Each row was made from one small tree. Brackets hold a mark, then the marks that hang from it, in the order of their numbers. Every link used is in the known rows. Write each row's tree.
Known rows:
(J113 J777): -1.11 -0.65 -0.75 +0.44 +1.04 -1.49 -0.57 -0.31 +0.37 +0.81 -0.52 -1.33
 -0.92 +0.16 +1.62 -0.20 -0.38 -0.67 +1.41 +2.55 +0.89
(J730 (J113 J75 J777)): -2.18 -0.30 -2.07 +0.86 +0.56 -4.48 -0.43 -0.80 +1.16 +0.63 +0.47 +0.20
 -1.19 -0.40 +2.47 +0.69 -0.12 -0.87 -0.10 -1.80 +1.36
(J777 (J113 J246)): -1.93 -0.17 -0.14 +0.71 -0.91 +0.80 -2.01 +0.94 +1.79 +0.65 +1.50 -1.45
 -0.86 +0.22 +1.31 +0.48 -0.94 +1.92 +1.40 +0.02 +1.99
(J967 J246): -1.32 +0.18 -2.16 +0.99 +0.04 -0.85 -1.12 +0.64 +0.79 +1.04 -0.07 -0.88
 -0.68 +0.89 +1.95 -1.01 +0.76 +1.03 +0.88 -0.21 +0.39
(J113 J246 J730): -2.00 -0.79 -0.79 +1.19 -1.83 +0.06 -1.35 +1.20 +0.74 +0.74 +0.19 -1.48
 -0.56 -0.53 +2.92 +0.08 -0.43 +0.57 +1.34 +1.50 +0.50
(J564 J246): -0.91 -0.07 +0.07 +0.72 +1.60 -3.34 -1.39 +0.70 +0.64 +0.79 +0.10 -0.21
 +0.04 +0.69 +0.79 -0.62 +0.20 +1.25 -0.88 -1.36 +0.02
(J246 J564): -1.03 +0.33 -0.57 +0.00 -0.05 +2.11 -1.75 +0.28 +0.90 +0.63 -0.87 -1.54
 -0.17 +0.18 +1.65 +0.46 -0.47 +1.55 -0.22 -0.87 +1.64
(J590 J75 J246): -1.66 -0.55 -1.55 -0.07 -1.97 +0.90 -0.34 -0.30 +1.07 +0.80 +0.02 -0.35
 -0.64 +0.67 +1.72 -1.88 +0.23 +0.38 -0.77 -3.21 -0.49
(J730 (J113 J246)): -1.85 -0.51 -2.64 +0.52 -0.67 -1.32 -1.66 +0.06 +1.45 +1.17 +1.15 +0.00
 -0.41 +0.03 +2.56 +1.08 -0.41 +2.00 -0.32 -0.41 +0.83
(J777 (J113 (J75 J590) J246 J730)): -2.66 -0.30 -0.72 +1.51 -2.25 +0.35 -1.91 +1.22 +1.54 -0.04 +1.15 -1.51
 -1.02 -1.06 +2.14 +1.01 -0.73 +0.48 +1.34 +0.95 +0.75
(J75 (J113 (J246 J564) J730 J777) J590): -3.21 -1.35 -2.63 +1.00 -0.82 +4.09 -1.26 +1.52 +0.78 +0.66 -1.93 -3.26
 -0.16 -0.82 +2.70 +2.56 -1.13 +0.95 +4.47 +4.51 -0.66
(J113 (J75 (J590 J246)) J730 J777): -2.87 -0.82 -1.63 +1.49 -1.10 -0.29 -0.09 -0.76 -0.37 +0.00 -1.04 -1.72
 -1.05 -1.26 +2.84 +0.14 -0.34 -2.72 +1.73 +2.76 -1.44
(J75 (J590 (J246 J564))): -1.45 -0.28 -2.38 -0.16 -0.93 +5.35 -2.10 -0.60 -0.07 +0.58 -1.05 -1.53
 +0.34 +0.13 +1.53 +0.71 -0.45 +1.69 -0.22 +3.28 -2.03
(J113 J246 J777): -1.78 -1.11 -1.26 +1.02 -0.25 -0.90 -0.69 +0.00 +0.44 +0.70 +0.40 -2.42
 -1.22 -0.04 +2.88 +0.39 -0.35 +0.34 +2.60 +3.78 +1.22
(J730 (J113 (J75 J590) J246 J777)): -2.44 -0.76 -3.50 +1.15 -0.50 -2.58 -0.92 -0.50 +0.90 +0.38 +1.03 -0.84
 -1.12 -0.87 +3.34 +1.68 -0.05 +0.34 +0.78 +2.51 +0.02
(J590 (J75 (J113 J730 J777)) (J246 J564)): -3.94 -0.89 -1.75 +0.53 -1.67 +3.48 +0.44 +0.39 +1.42 +1.04 -2.04 -2.42
 -0.52 +0.01 +2.48 -0.34 -1.01 -0.18 +3.06 -4.98 +0.67
(J75 (J113 J730 J777) (J590 (J246 J564))): -3.75 -1.30 -2.46 +0.55 -0.58 +5.67 -1.05 +0.32 +0.36 +0.88 -2.85 -2.76
 +0.12 -0.45 +2.10 +1.73 -1.37 +0.01 +3.93 +2.39 -1.74
(J777 (J113 (J75 (J590 (J246 J564))) J730)): -3.20 +0.20 -0.53 +1.03 -1.65 +2.64 -1.76 +0.29 +1.15 +0.04 -0.04 -1.56
 -0.60 -0.84 +1.48 +0.75 -1.22 +0.15 +1.03 -1.50 +0.64
(J113 (J75 J590) (J246 J564) J730 J777): -3.16 -0.51 -1.94 +2.03 -1.77 +0.88 -0.46 +0.14 +0.23 -0.23 -0.55 -3.72
 -1.18 -1.80 +4.28 +1.69 -0.48 -0.74 +3.41 +3.81 +0.49
(J113 J75 (J246 J564) J730 J777): -3.46 -0.47 -0.60 +2.22 -1.57 -0.83 +0.11 +0.18 +0.50 -0.06 -0.20 -3.43
 -1.52 -1.53 +4.36 +0.93 -0.56 -1.23 +3.74 -0.17 +2.15
(J590 (J75 (J113 J777)) (J246 J564)): -3.33 -0.82 -1.64 +0.04 -1.18 +3.43 +0.25 -0.05 +1.45 +0.96 -1.57 -2.18
 -0.67 +0.47 +2.16 -0.20 -0.69 +0.50 +2.39 -5.09 +0.76

Which tree is each row?
-2.90 -0.94 -1.73 +0.84 -1.58 +0.40 +0.18 +1.74 +1.95 +0.80 -0.96 -2.32
 -0.87 -0.28 +2.86 +0.16 -0.60 +0.46 +3.18 -2.78 +1.70 -> (J590 (J75 (J113 (J246 J564) J730 J777)))
-2.66 -1.31 -0.63 +0.74 +0.44 -0.47 -0.37 +1.38 +1.09 +1.00 -1.92 -1.42
 -0.59 -0.13 +1.67 +0.69 -0.88 -1.03 +2.97 -0.51 +0.73 -> (J75 (J113 J730 J777))
-2.75 -1.15 -0.94 +1.67 -0.92 -0.46 -0.25 +0.28 +0.31 +0.79 -0.08 -2.77
 -1.03 -0.79 +3.37 +0.34 -0.94 -0.55 +3.94 +3.37 +1.09 -> (J113 J246 J730 J777)
-3.12 +0.12 +0.03 +1.25 -1.48 +2.82 -1.96 +1.09 +1.78 +0.71 +0.70 -2.54
 -0.49 -0.51 +1.97 +0.89 -1.80 +1.88 +3.03 -0.71 +2.82 -> (J777 (J113 (J246 J564) J730))
-2.75 -0.72 -2.37 +1.24 -0.31 -3.91 -0.43 -0.57 +1.23 +0.60 +1.12 -0.69
 -1.41 -0.67 +3.45 +1.18 -0.07 -0.13 +0.73 -0.72 +1.43 -> (J730 (J113 J75 J246 J777))
-3.11 -1.75 -0.94 +1.22 -0.47 -0.31 -0.46 +1.60 +1.15 +0.98 -1.22 -2.26
 -0.86 -0.31 +2.67 +1.08 -0.85 -0.46 +4.06 +0.33 +0.76 -> (J75 (J113 J246 J730 J777))
-2.06 -1.09 -1.47 +0.46 -2.23 -0.92 -0.35 +2.35 +2.20 +0.83 -0.48 -0.81
 -0.75 -0.03 +2.33 -0.42 +0.02 +0.66 +1.10 -3.32 +0.78 -> (J590 (J75 (J113 J246 J730)))
-3.07 -0.28 -2.28 +1.27 -0.39 -2.16 -0.49 -0.64 +1.38 +0.51 +0.72 -1.51
 -1.22 -0.76 +3.78 +1.76 -0.51 +0.52 +1.39 -1.51 +2.27 -> (J730 (J113 J75 (J246 J564) J777))
-1.87 -0.20 -0.83 +0.98 -1.55 +0.19 -2.21 +0.99 +1.56 -0.14 +1.64 -1.19
 -1.18 -0.49 +1.70 +0.93 -0.27 +1.14 +0.54 +1.30 +0.90 -> (J777 (J113 (J75 J590) J246))
-2.70 -1.09 -1.96 +2.01 -1.85 -1.41 -0.38 +0.35 +0.16 -0.19 +0.00 -2.48
 -1.48 -1.64 +3.83 +1.05 +0.00 -1.61 +2.63 +4.78 -0.55 -> (J113 (J75 J590) J246 J730 J777)
-2.42 -0.73 -2.67 +0.87 +0.12 -1.67 -0.81 -0.57 +1.04 +1.21 +0.80 -1.00
 -0.71 -0.16 +2.91 +1.17 -0.77 +1.09 +1.47 +1.51 +1.33 -> (J730 (J113 J246 J777))
-2.24 -0.49 -1.81 +0.79 -0.40 +0.99 -0.53 -1.15 -0.18 -0.06 -0.85 -2.04
 -1.15 -0.70 +2.58 +0.69 +0.05 -1.32 +1.20 +2.28 -0.70 -> (J113 (J75 (J590 (J246 J564))) J777)
-2.43 -0.74 -1.68 +0.51 -2.13 +0.70 -0.50 +2.27 +2.20 +0.80 -0.86 -1.54
 -0.56 -0.14 +2.53 -0.03 -0.27 +1.23 +1.50 -3.94 +1.35 -> (J590 (J75 (J113 (J246 J564) J730)))
-2.44 -0.32 -0.83 +1.25 -1.87 +2.27 -1.37 +0.93 +0.89 +0.66 -0.33 -2.70
 -0.23 -0.72 +3.26 +0.84 -0.94 +1.43 +2.11 +0.34 +1.45 -> (J113 (J246 J564) J730)
-3.21 -0.56 -0.89 +1.74 -0.95 +1.80 -0.48 +0.23 +0.47 +0.81 -0.65 -3.86
 -0.70 -0.97 +3.76 +1.02 -1.44 +0.24 +4.62 +2.34 +2.13 -> (J113 (J246 J564) J730 J777)
-2.87 -0.01 -0.44 +1.06 -1.60 +1.17 -1.68 +0.42 +1.15 +0.10 +0.32 -0.90
 -0.68 -0.75 +1.30 +0.27 -0.86 -0.44 +0.80 -0.51 -0.04 -> (J777 (J113 (J75 (J590 J246)) J730))
-2.03 -1.71 -2.76 +0.43 -0.17 +1.95 -1.43 +1.39 +0.80 +0.65 -1.07 -2.29
 -0.61 -0.13 +2.05 +2.03 -0.34 +0.96 +2.92 +5.27 -1.36 -> (J75 (J113 J246 J777) J590)
-2.77 -1.27 -1.09 +0.71 +0.05 +1.49 -0.83 +1.17 +1.38 +0.92 -1.23 -2.78
 -0.90 +0.12 +2.57 +1.77 -0.80 +0.99 +3.61 -0.22 +1.62 -> (J75 (J113 (J246 J564) J777))
-1.83 -0.18 -0.23 +1.08 -1.72 -0.52 -1.20 +0.60 +1.17 -0.19 +0.55 -1.87
 -1.34 -0.58 +3.43 +0.91 +0.45 +0.74 -0.15 -1.90 +1.82 -> (J113 J75 (J246 J564))
-2.47 -0.22 -1.66 +1.61 -2.77 +1.67 -1.55 +0.92 +0.67 -0.32 -0.32 -2.42
 -0.72 -1.52 +3.74 +1.54 -0.06 +0.42 +0.86 +1.86 -0.12 -> (J113 (J75 J590) (J246 J564) J730)
-2.66 -0.58 -3.20 +0.69 -0.01 -1.66 -0.72 -1.40 +0.61 +0.55 +0.12 -0.18
 -0.83 -0.55 +2.54 +1.01 -0.18 -0.61 -0.03 +0.74 -0.79 -> (J730 (J113 (J75 (J590 J246)) J777))
-2.74 -1.46 -2.29 +0.23 -1.29 +4.28 -1.63 +1.06 +0.61 +0.87 -2.07 -1.00
 +0.28 -0.13 +1.42 +1.00 -0.62 +0.32 +1.18 +1.50 -3.03 -> (J75 (J113 J730) (J590 J246))
-2.94 -0.21 -3.33 +0.74 -0.04 -0.12 -0.75 -1.61 +0.71 +0.57 -0.26 -0.95
 -0.67 -0.64 +2.79 +1.49 -0.47 -0.06 +0.45 +0.07 -0.10 -> (J730 (J113 (J75 (J590 (J246 J564))) J777))
-2.38 -0.53 -0.20 +1.61 -0.19 -3.84 +0.30 -0.06 +0.33 +0.11 -0.62 -1.32
 -1.50 -1.11 +2.74 -0.21 -0.18 -2.99 +1.64 -0.29 +1.21 -> (J113 J75 J730 J777)
-2.26 -0.16 -2.64 +0.48 -0.70 +0.53 -1.79 -0.03 +1.56 +1.08 +0.73 -0.84
 -0.18 -0.07 +2.89 +1.58 -0.82 +2.68 +0.08 -1.00 +1.50 -> (J730 (J113 (J246 J564)))
